What can hang from each mark
rokog: bipe pimub
fisulis: dimeved dugor
pimub: dugor rokog
dimeved: bipe fisulis pimub
bagasab: dimeved dugor rokog
bipe: dugor

(in the rows, 128 means zero)
Known rows, with every way that one mark hangs from another
dimeved(fisulis): [118 160 118 142 118 170 138 122 125 153 129 126 124 133 151 105 162 112
 129 124 130 115 137 124 144 143 147 105 127 115  71 109 115 191 140 143
 142 122 102 164 188 133 135 161 139 145  94 130 137 119 121 113 123 150
 120 148 113]
dimeved(bipe fisulis(dugor) pimub): [103 210 139 204 132 167 144  82  89 168 156 159 118 128 185  70 228 107
 173 134 149  98 140 125 111 121 146 115 134 129  65 103 116 168 118 176
 147 114 152 164 225 140 126 160 155 151  76 146 126 130  90 141 117 130
 126 167 102]
dimeved(bipe(dugor)): [148 156 136 184 102 167 137 118 119 170 137 158 127 118 151  66 155  98
 177 106 117 101 155 133  97 125 128 123 146 104  68 116  96 138 123 141
 159 100 167 155 184 130 122 151 166 149 133 143 132 118 121 138 132 125
 128 158 115]
fisulis(dimeved(pimub(rokog))): [146 167 146 154 129 165 131  99  90 107 153 156 136 160 163 120 157 127
 144 105 127 155 132 110 159 142 136 120 122 127  94 144  82 145 102 114
 136 126 136 145 136 131 114  94 147 131  65 131 151 141 117 136  55 142
 116 151 127]
fisulis(dimeved(pimub(dugor rokog(bipe)))): [152 187 168 178 111 167 151  91  79 132 154 187 122 167 170 122 184 104
 151  88 127 140 114 128 141 148 140 122 108 110  80 154  82 169 105 126
 150 112 153 145 161 116 108  82 158 154  82 162 144 185 133 147  46 108
 104 141 130]
bagasab(dimeved(bipe pimub) dugor rokog): [109 163 156 159  68 159 146 164 108 192 123 178 131 188 177  74 153 110
 138 120 129  95 114 121  61 125 102 157 122  71 119 114  44 156 139 181
 153 109 154 164  75 153  96 122 167 150  90  62 139  57  87 104  82 102
 134 172  77]
fisulis(dimeved(bipe pimub) dugor): [139 191 142 203 150 167 132  84  66 110 160 158 112 141 175  83 180 101
 194 130 137 128 138 137 115 103 147 126 159 134  59 128  90  99  77 137
 162 111 146 152 172 131 106 143 161 131  82 142 146 166 109 155  86 114
 110 159 122]
dimeved(pimub): [124 157 146 148 123 146 133  86 110 130 144 148 110 137 148 112 156 127
 124 113 143 113 141 111 122 139 142 123 140 124 100 135  96 139 122 144
 121 108 150 162 148 143  86 109 154 119  82 135 139 123 115 114 101 137
 123 139 111]
fisulis(dimeved dugor): [149 167 115 164 144 178 117 114  79  80 134 139 110 135 162 101 147  92
 180 127 141 135 143 158 143 120 151 122 147 130  59 125 101  90  97 109
 176 115 116 143 148 108 105 136 139 126 107 163 141 167 123 146  96 119
 104 142 118]
fisulis(dimeved(bipe pimub(rokog)) dugor): [146 204 155 204 151 178 129  84  66 106 163 180 137 144 181  83 188 115
 199 116 136 144 138 134 126 122 134 125 131 125  64 133  78 113  99 129
 162 130 151 137 168 128 111 113 159 142  78 156 129 153  99 169  64 130
 112 159 120]
dimeved(fisulis pimub): [103 176 133 147 117 153 147  90 107 162 154 147 117 140 159 110 187 120
 120 120 143 109 130 103 141 139 147 116 122 126  85 118 117 191 129 158
 123 111 139 170 197 149 111 136 141 130  71 126 140 127 117 109 102 147
 124 151 109]
fisulis(dimeved(bipe) dugor): [153 182 130 199 146 181 129 108  83 106 141 137 118 137 161  79 163  93
 208 134 125 137 139 152 114 102 147 115 164 129  47 120  88  96  83 122
 176 119 119 142 174 120 121 160 160 139 111 143 135 163 106 158  94 113
 109 155 123]
pimub(dugor rokog(bipe)): [151 186 170 171  98 179 156 104 113 150 133 180 145 138 167 113 166 108
 139  81 118 125 123 151 140 157 124 109  78  91  84 145  87 177 158 131
 155 124 145 137 163  98 115  86 160 177 121 205 115 153 122 143  83 124
 111 130 119]
bipe(dugor): [140 139 118 154  95 173 126 113 117 147 128 155 117 120 160  94 139  99
 152  91 128 106 157 140 123 142 139 117 124 111  75 123 113 124 136 134
 159  97 161 149 156 127  99 126 148 137 139 161 136 127 139 123 135 122
 121 142  97]
rokog(bipe(dugor) pimub): [132 166 159 155  82 146 156 116 117 173 121 156 110 141 157  95 158  90
 126  87 145 103 148 119 101 140 144 111 109  94  56 127  97 154 117 182
 153  96 154 132 155 117  84 117 141 116  84 203 124 155 133 123  90 106
 120 148 137]
bagasab(dugor): [131 146 149 132  98 160 123 143 130 146 115 142 126 136 152 102 123  95
 127 106 120 115 141 134 102 150 131 130 133  92  96 130  72 135 145 141
 136 106 106 153 103 118  99 112 161 130 139 129 136  87 100  99 136 133
 116 140 107]
rokog(bipe): [141 151 161 151 112 162 157 108 131 146 107 121 129 132 141 116 152 118
 123 116 138 123 134 126 139 143 150 119 131 112  75 127  97 180 136 158
 141 119  92 144 156 106 101 130 164 152  93 173 130 147 114 120 103 125
 115 131 129]
pimub(dugor rokog): [145 173 145 159  94 180 125 122 113 137 140 182 135 136 165 104 146 108
 155  76 111 119 134 154 123 155 116 103  84  92  96 140  94 145 157 104
 157 117 158 145 152 114 118  89 153 158 135 171 121 124 123 138  94 142
 124 142 109]
dimeved(bipe(dugor) fisulis pimub): [113 180 129 199 110 161 160  90 102 206 161 170 121 126 181  66 210 101
 164 112 128  93 144 110 109 130 147 121 134 111  62 111 113 188 116 179
 141 100 182 169 223 148 127 154 155 152  94 125 147 129 119 128 121 123
 130 167 102]
pimub(rokog): [145 160 145 140 112 179 124 120 125 112 136 157 153 133 156 110 140 134
 141 100 119 140 142 130 143 155 120 111 101 104  93 131  94 154 156 115
 144 136 125 141 134 121 127 106 153 150 101 158 124  99 106 130  89 163
 120 146 117]
fisulis(dimeved): [158 141 122 147 127 171 129 123 103 106 137 123 117 158 142 116 128 106
 155 126 119 141 132 129 144 122 146 122 156 124  70 129  89 128  96 105
 154 117  94 151 142 122 112 139 143 127  95 123 156 154 133 125  87 129
 114 146 134]
dimeved(bipe fisulis(dugor) pimub(rokog)): [110 221 149 202 137 177 135  85  86 166 162 185 144 122 193  67 229 122
 173 124 141 115 137 122 127 136 132 111 101 119  68 111 109 177 141 168
 146 137 162 151 214 129 135 130 152 166  69 161 121 120  82 157  89 150
 119 166 107]
bagasab(dimeved): [139 133 122 131  81 174 138 158 116 120 119 130 118 163 170 114 129 116
 152 100 135 113 139 128 110 112 126 110 153 110 104 123  91 154 150 139
 160 115 113 164 107 139 100 153 145 134  89 132 132 102 111 112  93 130
 131 132 106]
fisulis(dimeved(bipe pimub)): [141 165 153 187 137 158 149  97  92 128 159 137 121 162 150  97 164 120
 170 127 124 132 132 108 119 113 139 127 170 130  72 133  77 136  72 133
 138 112 138 161 164 138 112 140 162 133  73 103 160 146 119 136  71 125
 125 160 132]

Rows
[119 196 122 192 131 179 138 110 107 160 132 137 127 117 172  62 200  99
 180 139 135 103 144 144 114 119 144 104 134 119  52  93 114 161 130 160
 163 121 116 150 219 123 142 183 153 159 102 152 121 126  93 146 133 136
 119 168 102]  dimeved(bipe fisulis(dugor))
[101 170 112 113  58 156 145 181 115 167 121 134 110 201 164  86 141 105
 105 131 137  96 113 111 110 127 121 115  93  83  91  89  93 181 134 164
 169 128 113 162 113 164 120 154 124 128  30 118 136  90 119 108  66 118
 131 176  96]  bagasab(dimeved(fisulis) rokog(pimub))
[119 209 164 182 100 165 165  83  96 191 156 196 130 142 184 109 221 110
 133  82 137 105 112 124 148 164 139 106  67  99  82 132 113 228 150 164
 141 117 164 154 212 117 125  94 148 176  78 179 125 156 116 134  74 122
 112 140 111]  dimeved(fisulis pimub(dugor rokog(bipe)))
[113 167 145 139  79 148 131 135 114 152 137 169 101 172 136  84 131 105
 102 120 122  85 123 137  80 150 107 127  73  76  84 119  82 116 110 122
 160 110 154 149 123 147  95 106 142 117  91 150 139 116 141 126  90 114
 127 162 104]  bagasab(rokog(pimub(dugor)))
[155 168 154 170 117 170 148  91  80 134 152 181 132 150 177 110 177 114
 156  91 134 147 131 117 157 153 146 129 113 117  71 145  94 160 116 143
 155 118 163 140 155 117 100  83 151 152  74 163 148 175 127 146  54 111
 111 143 123]  fisulis(dimeved(pimub(rokog(bipe(dugor)))))
[129 179 173 155  75 139 163 117 121 167 127 158 106 153 145 104 163  88
 126  93 140  97 128 129  84 131 134 115 105  86  68 134  88 153 110 163
 148 100 141 139 158 119  88 112 148 118  81 204 118 163 133 129  82 100
 116 141 139]  rokog(bipe pimub(dugor))
[129 198 176 202 109 165 143  93 101 165 166 207 131 143 171  84 188 121
 175  92 121 103 137 126  90 139 109 113 102  96  94 151  79 159 126 131
 133 116 200 153 176 135 117  98 173 159 106 153 125 112 107 152  80 129
 134 153 119]  dimeved(bipe pimub(dugor rokog))
[119 202 148 195 108 172 148  90 101 202 171 195 143 128 194  67 222 112
 172  94 122 107 143 110 132 149 137 111  95 112  65 120 111 204 139 168
 143 123 195 160 219 141 137 124 153 168  82 139 134 113 107 146  94 144
 132 170 104]  dimeved(bipe(dugor) fisulis pimub(rokog))
[160 148 128 187 118 174 140 126  97 146 139 146 120 143 154  79 150  89
 195 116 109 125 143 134 121 117 141 125 159 116  49 123  91 124  87 122
 169 108 142 152 173 127 123 154 157 142 119 117 153 154 141 145 100 114
 125 158 123]  fisulis(dimeved(bipe(dugor)))
[120 165 165 131  93 142 154 123 131 154 111 134 120 166 129  90 144 127
  89 142 137 111 116 117 107 147 129 125  88  85  75 115  84 154 121 166
 154 128 112 133 119 123  95 112 149 133  42 165 121 131 125 117  72 111
 116 159 119]  bagasab(rokog(bipe pimub))
[106 184 148 183 129 153 160  93 110 190 155 147 126 141 160  78 208 118
 149 133 132 107 130 102 111 126 140 111 144 121  80 112 100 201 114 163
 124 113 142 169 219 150 136 162 161 151  65 112 135 114 105 124 103 139
 131 158 110]  dimeved(bipe fisulis pimub)
[ 98 156 111 131  79 164 153 136 102 168 132 153 115 181 178  90 175 125
 108 130 145  99 108 114 132 138 132 130 104 100 108 102 104 194 146 172
 156 118 139 181 137 162 113 139 133 155  42  96 144  97 112 102  76 114
 124 167  72]  bagasab(dimeved(fisulis pimub) rokog)
[107 151 146 137  67 159 139 154 102 157 124 168 115 168 191 116 148  98
 137  85 142  97 132 117  87 127 127 137 147  93 126 135  67 154 150 162
 136  96 137 167  74 146  79 112 151 119 107 109 143  71  88  89  90 117
 128 139  97]  bagasab(dimeved(pimub) dugor)
[125 166 149 194 111 157 142  88 103 175 154 180 118 122 169  74 182 115
 173 100 132  91 156 113  92 119 132 127 138 113  78 131  98 142 113 164
 139  94 201 157 183 143  98 126 169 137 101 139 139 126 124 136 116 124
 139 163 107]  dimeved(bipe(dugor) pimub)
[119 155 153 140  79 161 166 128 104 156 114 151 118 181 169 106 170 128
 105 126 152 104 108 113 120 138 126 143 113  99 111 123  83 185 142 190
 155 122 128 161 107 141  84 118 152 168  43 126 134 119 106 111  58 100
 127 149  90]  bagasab(dimeved(pimub) rokog(bipe))
[133 184 126 173 147 161 121  88  62  85 149 157 105 141 176 106 168 105
 165 125 156 127 140 137 134 124 151 131 147 137  72 132 102  94  90 131
 159 110 136 149 156 128  87 116 148 119  84 164 141 175 120 145  84 114
 102 145 114]  fisulis(dimeved(pimub) dugor)
[116 198 162 162 116 164 167  81 112 173 146 166 145 143 176 111 218 134
 112 104 144 131 116 104 168 163 150 108  88 118  84 126 107 233 154 178
 126 136 129 154 195 123 126 105 148 171  49 164 131 139 100 124  70 143
 112 146 119]  dimeved(fisulis pimub(rokog(bipe)))
[105 179 106 171  87 189 140 157 101 169 123 152 129 162 181  56 181 103
 164 146 135  93 119 148 109 111 125 123 110  96  75  80 100 168 148 173
 194 132 121 162 156 140 137 180 146 177  72 114 127  97  96 138  97 113
 120 175  76]  bagasab(dimeved(bipe fisulis(dugor)) rokog)
[154 189 160 201 120 169 142  98  83 142 169 192 130 167 170  98 176 113
 189  93 111 132 122 126 110 130 123 121 125 110  79 148  71 143  91 112
 149 115 178 153 171 133 126 104 166 149  93 132 144 148 127 155  57 119
 127 157 129]  fisulis(dimeved(bipe pimub(dugor rokog)))
[143 157 139 197 116 162 143  96  82 152 157 165 115 147 167  79 170  97
 184 111 125 124 141 114 113 117 144 128 161 126  58 135  91 131  78 137
 150  96 175 157 178 142 108 140 157 135  94 123 163 159 138 143  85 107
 124 162 118]  fisulis(dimeved(bipe(dugor) pimub))
[145 141 118 177  71 179 145 157 108 166 130 152 127 150 183  79 150  98
 191  91 122  93 148 133  91 103 121 112 160 103  79 117  90 157 138 159
 172 102 156 162 140 142 109 167 155 152 110 124 134 103 114 131 105 120
 140 156 103]  bagasab(dimeved(bipe(dugor)))
[109 194 149 203  99 157 157  96 100 203 165 174 110 144 169  80 211  97
 163 113 120  83 127 119  94 127 133 110 129 112  74 122 105 190 109 147
 135 100 172 172 236 146 136 154 160 160  99 118 135 134 119 134 108 119
 135 160 109]  dimeved(bipe fisulis pimub(dugor))
[133 143 135 137  71 174 162 149 124 155  93 133 125 178 158 103 144 120
 123 125 135 114 112 134 129 130 123 133 116  90 100 111  80 185 154 171
 175 128  95 151 102 128  99 134 149 172  62 130 135 116 115 111  72 104
 117 150  89]  bagasab(dimeved rokog(bipe))
[152 169 156 165  99 178 150 105 120 150 124 172 151 122 175  99 169 112
 149  86 124 131 142 135 155 164 136 113  83 100  72 132 102 172 167 157
 158 127 154 128 153 102 110  94 155 169 105 202 115 140 114 140  91 137
 112 134 116]  pimub(rokog(bipe(dugor)))
[120 155 125 174  65 172 144 136  93 182 136 181 114 173 184  63 169 114
 150 114 130  89 128 122  89 118 112 142 109  95 102 116  82 146 134 173
 171 104 194 168 125 164 102 133 158 156  79  97 145  94 116 132  78  99
 143 173  77]  bagasab(dimeved(bipe(dugor) pimub) rokog)
[108 148 101 127  75 179 141 161 117 166 119 131 120 178 165  90 151 108
 125 135 133 103 113 130 141 134 124 121 104  90  94  89 104 185 159 153
 178 127 102 170 131 149 131 163 132 165  64  95 144  91 114 104  88 120
 124 167  72]  bagasab(dimeved(fisulis) rokog)
[104 183 142 138  62 174 139 166  99 178 136 188 139 173 209 111 183  98
 143  82 140 105 122 110 120 148 129 121 108  85 119 120  78 201 171 180
 143 118 129 165  97 140 104 115 142 150  87 114 141  66  79  94  74 139
 116 150  97]  bagasab(dimeved(fisulis pimub(rokog)) dugor)
[123 160 140 159  62 177 156 188 118 199 117 148 132 171 184  81 160  77
 173 106 116 102 127 123  85 113 129 119 155  85  90 101  70 195 152 172
 159 107 103 167 123 138 137 180 151 158 110  90 138  60  83 100 113 120
 125 161 101]  bagasab(dimeved(bipe fisulis) dugor)
[107 164 120 142  82 165 152 134 101 159 139 148 110 165 185 113 182 112
 133 103 149 102 125 107 133 115 144 112 143 118  99 111 107 211 144 168
 141 110 129 175 151 154 104 156 134 138  55 119 142 105 107 104  83 135
 124 145 102]  bagasab(dimeved(fisulis pimub))
[117 139 125 119  57 172 126 187 118 160 102 160 128 183 170  94 117  97
 124 119 125 101 117 145  88 144 113 148 115  69 117 112  62 138 166 158
 172 112 106 160  45 136 100 121 148 147 114  86 136  60  99  90 101 106
 117 157  75]  bagasab(dimeved dugor rokog)
